Each row comes from the steps of one walk. Every step used is in the known rows, and no mark comes twice. Write the walk behind each row, first mark first.
Known rows
gali/voruze/volim/kufa/lavi: [ 5.10 -5.32 -2.72  1.66  1.68 -1.63  0.41  0.63  3.43  1.13  0.46 -2.26
 -4.34 -2.08  3.21 -0.79  1.92  0.75 -3.88 -3.29 -0.56]
volim/nufa/voruze/lavi: [ 5.27  0.15  0.13 -0.41 -3.73 -0.65 -4.54 -0.20  1.61 -3.16 -0.38 -0.36
  3.79 -0.47 -3.70 -4.51  7.02  2.99  1.02  2.96  1.88]
kufa/lavi/nufa/voruze: [-1.58 -0.62  0.72  0.23 -1.03  1.33 -2.56 -2.34 -1.92  2.09  1.76 -3.13
  2.51  2.30  0.57 -0.35 -2.41 -1.47 -0.27 -3.89  0.03]
lavi/nufa/volim: [-2.58 -2.31  2.17 -1.45  1.16  2.34 -1.70  0.68 -0.96  0.86 -1.66  0.78
 -1.18  3.00 -0.03  3.37 -0.82 -4.16 -2.63  1.13  1.79]
lavi/nufa/voruze/volim/kufa/gali: [ 1.60 -0.71  1.03 -3.02  0.55 -0.86 -3.65  0.03  1.30  5.05 -0.96 -0.24
 -1.80  6.03 -1.89  4.24  0.69 -1.72 -4.77  0.06  2.68]
voruze/lavi/nufa/volim: [-0.80 -4.75  0.21 -0.70 -1.14 -0.92 -0.66 -0.24  0.28 -2.03 -0.90  0.50
  0.76  0.53 -2.91  0.98  2.43 -1.34 -4.27  1.78  0.07]
volim/nufa/voruze: [ 4.24  2.10  1.42 -0.70 -2.56  1.24 -5.02  0.24  0.84 -1.33 -0.73 -0.08
  2.58  0.74 -1.87 -3.39  4.85  1.71  2.64  2.42  2.61]
nufa/voruze/lavi: [ 2.34  0.56 -2.12 -0.83 -3.67 -2.38 -2.96 -2.27 -0.18  0.17  0.87  0.58
  2.56  1.50 -4.54 -3.15  2.05  1.93 -2.36  1.54 -1.43]
lavi/nufa: [-4.86  0.05  2.43 -1.35  1.50  2.48 -0.29 -0.30 -0.59  1.41 -0.89 -0.34
  0.20  3.05  0.50  1.35  0.10 -0.19 -1.81 -0.37  2.42]
gali/nufa: [-1.95  1.09  1.70 -0.17 -1.73  0.60 -0.43  2.03  1.06  1.14  0.17 -0.39
  0.06  0.08  3.02 -0.41  1.52  3.21  2.56  0.18  1.33]
volim/lavi/nufa/voruze: [-1.18  1.86  3.22 -0.85  0.26  2.64 -5.02 -0.40 -0.28  4.41 -0.88 -1.14
  3.94  0.68 -1.82 -2.70 -0.74  2.12 -1.24 -4.95  1.93]
nufa/voruze/volim: [ 2.47  0.93 -3.20  0.11  0.47 -1.94 -3.22 -2.44 -0.71  1.08 -0.27 -0.92
  0.18  4.73 -2.08 -0.68 -0.20 -1.75 -2.18  2.41 -0.87]
gali/volim: [ 1.74 -1.67  1.05  1.22 -2.18 -2.05  1.40 -1.67 -2.01 -0.35  2.05  3.47
 -1.67  0.78  2.56 -0.92  2.16 -0.34  2.76 -0.74  1.95]
kufa/gali/volim: [ 4.35 -3.74  1.99  0.02 -5.59 -2.47  1.75  1.36  0.49  3.00  2.53  3.80
 -3.60  0.96  2.37  5.21  1.60 -0.93  0.97 -2.75  0.88]
gali/lavi/nufa/volim/kufa/voruze: [ 2.14 -7.00 -0.33 -2.60 -0.97  1.81 -1.60 -0.59  4.99  2.78  1.24  0.57
  0.20 -2.64  1.19  0.96  0.88  0.39 -2.70 -3.42  2.23]
volim/kufa: [ 5.45 -0.19  0.66 -2.04  1.22 -2.49 -2.39  1.78  2.54  2.05 -0.66  0.80
 -2.22 -2.03 -1.35  0.64  1.61  0.42 -0.81 -0.76  2.48]
volim/nufa: [ 3.15 -0.29  2.07  0.25 -0.89  1.63 -2.25  1.68  1.64 -3.25 -1.10 -0.75
  1.57 -1.72 -0.05 -2.03  5.52  1.29  3.23  1.74  2.93]
lavi/nufa/volim/kufa/voruze: [ 0.48 -4.29  2.63 -2.91  0.80  1.76 -2.14  2.29  1.64  2.69 -3.41  1.90
 -1.93  1.88 -0.83  2.28 -0.24 -3.85 -4.44 -0.16  3.34]
kufa/gali/voruze: [ 2.98 -3.93  0.80 -0.63 -4.65  0.93  1.90  3.21  3.75  3.93  1.27  1.57
 -4.51 -0.34  2.61  4.19  1.08  1.64 -3.18 -3.82 -1.11]
kufa/nufa: [-0.93 -1.87  2.18 -1.27 -2.16  2.54  0.94  4.31 -1.43 -0.48 -1.77 -1.35
  2.06  0.67  3.26 -2.45  0.51  0.68  0.36 -0.33  0.40]
voruze/volim: [ 1.23 -2.50 -2.96  1.64  2.91 -2.35  0.69 -1.07  0.35 -1.47 -0.75 -2.07
 -1.35  1.90 -0.17  1.48  0.63 -2.37 -2.18  1.92 -0.83]

Which walk is each row?
[-0.41 -2.40  0.18  1.63  4.14  0.07 -1.63 -0.46  0.46  0.76 -1.72 -3.29
  1.00  1.06 -0.38  0.14  0.29 -0.82 -2.64 -2.58  0.82]	voruze/volim/lavi/nufa
[ 3.49 -2.22  1.82 -1.17  1.61 -1.20 -2.59  0.79  1.78  2.81  0.62 -2.19
 -1.00 -1.86  0.11  1.19  0.11 -0.85 -0.79 -4.33  2.63]	volim/kufa/lavi/nufa
[ 7.21 -3.08  0.29 -1.97  0.64 -2.18 -3.78  2.72  1.54  1.43 -1.69  1.83
 -3.30 -1.28 -2.23  2.95  0.18 -4.49 -1.87  1.49  1.31]	nufa/volim/kufa
[ 1.89 -5.59  0.01 -0.96 -1.39 -0.18 -0.22  1.49  3.48  0.60 -0.59  1.36
 -3.24 -1.71  0.09 -1.26  4.30  2.40 -6.38 -1.34  0.65]	gali/voruze/lavi/nufa/volim/kufa
[ 3.45 -6.28  1.08 -2.30 -2.37 -2.74 -1.53  2.18  2.66  0.64 -0.53  1.65
 -1.51 -0.12 -3.35  4.11  3.16 -1.35 -5.24  0.17  0.86]	voruze/lavi/nufa/volim/kufa/gali
[-2.38 -4.07 -0.22  0.06 -1.82  1.47  1.98 -0.20  2.42 -0.21  0.22  0.24
 -1.38 -0.84  1.34 -2.66  4.15  4.58 -5.17 -2.10 -0.21]	gali/voruze/lavi/nufa
[ 7.28 -6.87 -0.62 -1.52 -1.89 -2.36 -2.00  2.85  3.38  0.25 -2.84  2.38
 -1.79 -2.18 -2.86 -0.01  1.07 -3.25 -4.11  0.90  0.41]	nufa/volim/kufa/voruze/lavi
[-3.62  2.31  1.90 -2.37 -0.02  2.35 -3.23 -1.62 -1.28  3.10 -0.45  0.25
  1.30  5.46 -1.28  0.00 -0.44 -0.18 -2.31  0.16  2.32]	lavi/nufa/voruze
[ 3.50 -3.30  1.78 -1.64 -2.56 -0.12 -2.34  4.69  3.46  2.48 -2.11  1.72
 -2.11 -0.72  1.62  0.46  1.32 -0.18  0.16  0.77  2.33]	gali/nufa/volim/kufa/voruze
[ 3.77  0.85 -1.97  0.80  0.64 -1.51 -4.70 -2.01 -0.24  2.31 -0.77 -1.88
  2.01  2.31 -2.92 -2.31 -0.51 -0.20 -1.92 -0.85 -0.74]	nufa/voruze/volim/lavi
[ 0.80 -3.86 -2.86  1.97  1.45  0.28  2.12 -0.20  2.18 -0.04 -0.31 -1.13
 -3.76  0.34  3.32 -0.99  1.75  1.08 -4.21 -0.51 -1.26]	gali/voruze/volim
[-0.36 -3.77 -0.30  1.80  2.29  2.04  0.37  0.18  2.48  1.75 -1.04 -2.05
 -1.92 -0.39  2.75 -2.00  1.83  2.46 -4.37 -4.24  0.13]	gali/voruze/volim/lavi/nufa
[ 7.97 -2.18  1.76 -2.80 -1.83 -3.10 -1.79  4.06  4.32  4.75  0.15  1.40
 -4.08 -1.58 -1.46  5.28  1.68 -0.10 -2.01 -2.51  1.94]	volim/kufa/gali
[ 0.43 -5.52 -2.31  1.32 -0.16  0.18  2.68  0.02  2.21 -0.65 -3.04 -0.71
 -0.06  1.85  0.76 -1.86 -0.53 -1.60 -3.89  0.30 -0.86]	kufa/voruze/volim
[-1.30 -7.24 -0.04 -0.52 -3.47  1.15  1.66  0.52  2.28 -1.01 -3.27  1.45
  1.50  0.52 -1.40 -2.16  1.10 -0.60 -5.64 -0.09 -0.17]	kufa/voruze/lavi/nufa/volim
[ 3.99 -4.89 -1.14  0.05  1.10  0.02  0.84  3.40  3.12  1.05 -1.51 -1.21
 -4.10 -0.38  3.92 -1.82  3.30  1.68 -4.51 -1.46  0.69]	gali/voruze/volim/kufa/nufa
[ 2.50 -5.25 -1.31  0.95  2.50 -0.26  0.33  0.43  3.20  1.89  0.03 -2.37
 -4.39 -0.25  3.26 -0.06  2.21  0.67 -4.83 -3.62  0.78]	gali/voruze/volim/kufa/lavi/nufa
[-0.10  0.65  0.66 -2.39  2.55 -0.51 -3.99 -1.39  0.28  3.35 -1.38 -0.74
 -0.65  5.78 -2.09  1.24  0.88 -1.32 -4.00  1.11  2.76]	lavi/nufa/voruze/volim/kufa
[ 1.82 -4.93  0.51 -1.67 -0.43 -2.40 -1.82  0.68  1.49 -0.92 -1.10  0.82
 -0.36 -0.66 -3.65  1.22  3.14 -1.05 -4.81  1.23  1.35]	voruze/lavi/nufa/volim/kufa
[-2.26  0.03  3.58 -0.17  1.43  2.72 -2.57  0.64  0.31  2.86 -1.26 -1.56
  2.97 -1.20 -0.53 -1.62 -0.12  1.86 -0.82 -5.55  2.20]	volim/lavi/nufa
[ 2.95 -6.66  0.58 -2.31 -4.15  0.98 -0.27  1.24  4.09  4.05  3.31  0.70
 -1.66 -1.14  1.44  7.64  0.20 -0.66 -2.00 -3.94  0.20]	kufa/gali/lavi/nufa/volim
[ 4.02 -4.20 -1.43  0.66  4.15 -3.15 -1.40 -0.18  1.72  0.82 -0.28 -3.78
 -2.03  0.71  0.19  2.61  0.59 -3.06 -2.65 -1.50  1.28]	voruze/volim/kufa/lavi/nufa
[-0.04 -1.57  4.02  1.19 -0.75  0.12 -0.67 -1.29 -1.91  2.02  1.06  2.24
  0.62 -0.26  2.35 -2.00  1.91  1.39  2.17 -5.27  3.84]	gali/volim/lavi/nufa
